Each row comes from the steps of one walk. Every step used is in the known rows, and no mark comes twice. Write the walk behind each row, first mark first.
(in the rows, 128 means zero)
Known rows
peza/zava/tagu/mimegi/ribedor/risa: [185 116 126 134 142 142 137 132 119 126 147 146 141  33 118 188 110 115
 142 135 122  77 161  75  81  63 136 103  98]
peza/zava/tagu: [133 144  98 135 135 154 166 131 140 113 165 107 135  78 129 172 144 109
 156 114 142 135 160 117 116 112 136 104 120]
gese/segor/peza/zava: [149 136  32 131 161 151 134 119 159 112 174 133 158 113 100 186 114 147
 139 109 118 125 170 127 187  64 151  95  77]
risa/ribedor/mimegi/seza: [193 109 132 106 104 141 142 142 106  88 115 183 135  78 122 162 113  99
 152  99 122 109 186  95 131  95 134 131 115]
risa/ribedor/mimegi/seza/vinira/gonup: [185 108 156 138 118 152 113 141  85  90 148 203 109  92 146 135  80 165
 168 104 106 114 157 116 139 101 139 145 160]
segor/peza/zava/tagu/lodu/risa/ribedor/mimegi/seza: [197 122  89  94  85 162 142 139 107  80 150 192 154  50  91 180  96  79
 171  75 131 110 222  89 139  55 130  90 101]
tagu/lodu/risa/ribedor/mimegi/seza/vinira: [168 111 153 106  54 182 121  96 117 116 152 206 140  88 119 129  68 107
 181 101 111 106 132 105 151 111 107 127 128]
risa/ribedor/mimegi/tagu/lodu: [163 103 118 109 107 126 131 109 109  95 112 173 136  92 138 164  98 102
 157  64 129 122 153 121 125 111 135 138 109]
tagu/lodu/risa/ribedor/mimegi: [172 137 142  81  76 145 114 128 115 108 121 187 146  67 109 137  74 102
 183  89 131 125 184  84 117  78 104 138 102]
vinira/seza/mimegi/tagu/lodu/risa/ribedor: [165 148 116 112  50 125  73 128 119 131 110 166 158 116 108 123  93  96
 178  37 142 141 195 110 140  84 103 140 102]
mimegi/tagu: [148 114 115 139 123 110 119 100 129 132 120 150 140 142 140 135 113 120
 118  94 121 149 115 167 138 126 127 123 119]
gonup/vinira/seza/mimegi/tagu/zava: [157 128  81 153 138 149 128 129 128 123 133 155 146 151 115 161 116 110
 136  66 128  89 125 160 132  80 150 122 114]
seza/vinira: [124 118 154 136  98 169 121  88 135 147 154 148 129 135 144 117  99 146
 149 140  99 114  69 138 145 157 115 145 150]
gonup/vinira/seza: [147 136 155 133  99 145 106 113 135 124 158 151 127 118 165 106 111 127
 152 101 106 130  87 114 135 120 140 112 158]
zava/tagu/lodu/risa/ribedor/mimegi/seza: [190 114 133  89  67 158 145 138 101  87 135 191 135  47 100 159  93  81
 176  78 143 120 193  82 129  77 114 106 114]
lodu/tagu/mimegi/ribedor/risa: [182  97 141 132 120 113 116 124  89 127 131 152 134  62 109 169  87 123
 129 126 118  76 131  81  77  89 135 104  95]
gese/segor: [146 110  96 122 129 156 140 113 147 125 158 137 118  93 102 150  89 168
 150 104 141 149 109 112 201  99 113 121  92]
mimegi/tagu/lodu: [130 106 106 126 118 117 131 106 117 109 121 148 131 126 136 146 119 109
 131  81 139 131 129 146 134 127 139 117 116]
gonup/vinira: [138 140 169 132 103 169 110  81 141 130 156 161 128 118 168 101  87 146
 169 110 102 139  57 121 124 143 128 115 149]
segor/gese: [126 130 113  91 145 114 187 124 104 123 119 119 144  86 152 133 126 144
 140  96 136 139 128 133 145 107 104  91 140]
gese/segor/peza/zava/tagu/lodu/risa/ribedor/mimegi: [191 129  90  80  81 179 131 121 130  97 166 187 154  29  82 181  56 116
 202  68 132 131 192  74 161  41 105 113  82]
gonup/vinira/seza/mimegi/tagu: [166 118 136 135 103 149  94  97 125 156 140 170 136 140 156 127 105 132
 143  58  99 123  78 167 133 118 136 139 134]
gonup/vinira/seza/mimegi/ribedor: [180  91 163 150 102 136  76 128 112 155 132 172 164  90 146 129 104 123
 146  89  85  94 121 112 117  91 144 132 136]
peza/zava/tagu/mimegi: [164 172 109  91 145 197 167 146 127 130 174 124 104  41  95 165 146 131
 174 111 167 102 139  94  76  92 113 130 112]
zava/tagu/lodu: [123 106 125 115 105 156 161 129 109 105 151 119 110  77 118 153 126 110
 156 100 154 121 126 103 121 138 130 111 138]
zava/peza: [112 157 159 106  94 120 118 151 167  97 156 157 142 138 123 161 128 153
  93 112 164  96  80 126 128 144 125 127 128]
vinira/gonup: [146 131 133 143 159 112 114 163  94 104 138 154 103 119 137 122 114 169
 131 119 131 134 165 132 124  98 146 125 149]

Write each row's walk
[151 114 120 130 120 137 109 110 120 159 122 156 137 146 133 139 116 132
 127  73 113 121 104 175 130 123 129 151 114] : seza/mimegi/tagu
[144 125 129 120 120 152 109 156 117 157 134 133 123 134 119 136 144 131
 132  97 113  87 127 134 122 105 140 159 133] : vinira/seza/mimegi
[155 149 117 114  56 115  82 110 123 118 105 162 161 113 112 120  84  96
 177  55 150 162 193 105 141  95  94 126 100] : mimegi/tagu/lodu/risa/ribedor
[179 122 150 100 107 144 128 133 115 101 113 170 135  74 131 155  97 118
 169 102 114 114 163  90 116 104 120 164 117] : risa/ribedor/mimegi
[142 134 118  91  77 130 111 104 126 133 140 194 151 104 102 113  72  95
 147  90 142 144 151 137 131  72 102  91  95] : ribedor/mimegi/tagu/lodu/risa
[161  92  74 115 124 165 120 116 127 130 170 144 135 109  76 156  75 170
 132 104 114 131 102 118 213  87 120 108 112] : gese/segor/peza
[180 122 145 121  92 154 104 138  86  94 155 220 117  85 128 122  65 148
 178  91 120 121 174 110 141  78 126 124 146] : tagu/lodu/risa/ribedor/mimegi/seza/vinira/gonup
[143 124  59 154 157 111 151 135 128 104 115 135 148 151 102 170 128  99
 112  95 151 109 164 159 139  85 142 108  99] : mimegi/tagu/zava
[176  85 141 147 115 116  84 153 106 155 119 153 161  94 127 144 125 113
 125  99 100  87 159 116 119  81 143 140 125] : vinira/seza/mimegi/ribedor
[161 118 141 117  86 188 136 104  95 129 167 165 106 100 109 130  97 137
 157 111 123  92  76 119 117 147 120 128 128] : lodu/tagu/mimegi/seza/vinira
[187  97 154 130 121 144 130 131 107 136 141 149 128  35 110 171  95 126
 139 135 120  79 129  72  86  78 123 111 119] : zava/tagu/mimegi/ribedor/risa
[167 117 155 110  88 216 152 108 113 139 178 165 103  74 109 133 105 137
 169 121 128  94  74 111 127 139 105 134 153] : zava/tagu/mimegi/seza/vinira
[177 139 119  97 129 166 149 152 108 119 141 160 104  82  91 139 142 119
 137 113 155  96 146 105 106  94 122 122 115] : tagu/mimegi/seza
[107 155 103 126 102 101 143 167 139  64 155 140 149 153  85 197 123 131
  87  89 191  70 105 129 116 132 147  99  96] : lodu/tagu/zava/peza
[176 132 147  81  66 161 129 126 111 107 134 181 138  40 103 146  71  99
 193  84 140 128 175  77 116  82  97 132 112] : zava/tagu/lodu/risa/ribedor/mimegi
[172  81 145 152 120 113  99 136 110 146 120 153 151  92 131 167 106 118
 115 125  89  68 147 101 112  73 151 120 116] : vinira/seza/mimegi/ribedor/risa
[187 118 125  91  78 144 132 137 105  89 121 198 140  72 102 148  95  85
 163  86 137 114 204  89 131  73 121 110 103] : tagu/lodu/risa/ribedor/mimegi/seza
[173 148 121  87  84 157 134 130 126  98 141 179 152  40 110 165  85  91
 198  83 141 127 206  82 111  66 110 126  94] : peza/zava/tagu/lodu/risa/ribedor/mimegi
[137 158 124 127  99 140 118 149 170  96 161 181 158 155 116 183 116 141
 102  59 162  65  70 150 131 107 145 119 121] : gonup/vinira/seza/mimegi/tagu/zava/peza
[181 139 107  83  80 166 125 127 119 100 151 182 158  45  95 171  74  96
 192  80 126 120 202  83 125  56 112 117 100] : segor/peza/zava/tagu/lodu/risa/ribedor/mimegi
[132 152 103 124 110 121 128 174 162  95 148 165 157 159  99 196 137 129
  78  67 175  58 106 154 133  99 144 126 110] : vinira/seza/mimegi/tagu/zava/peza
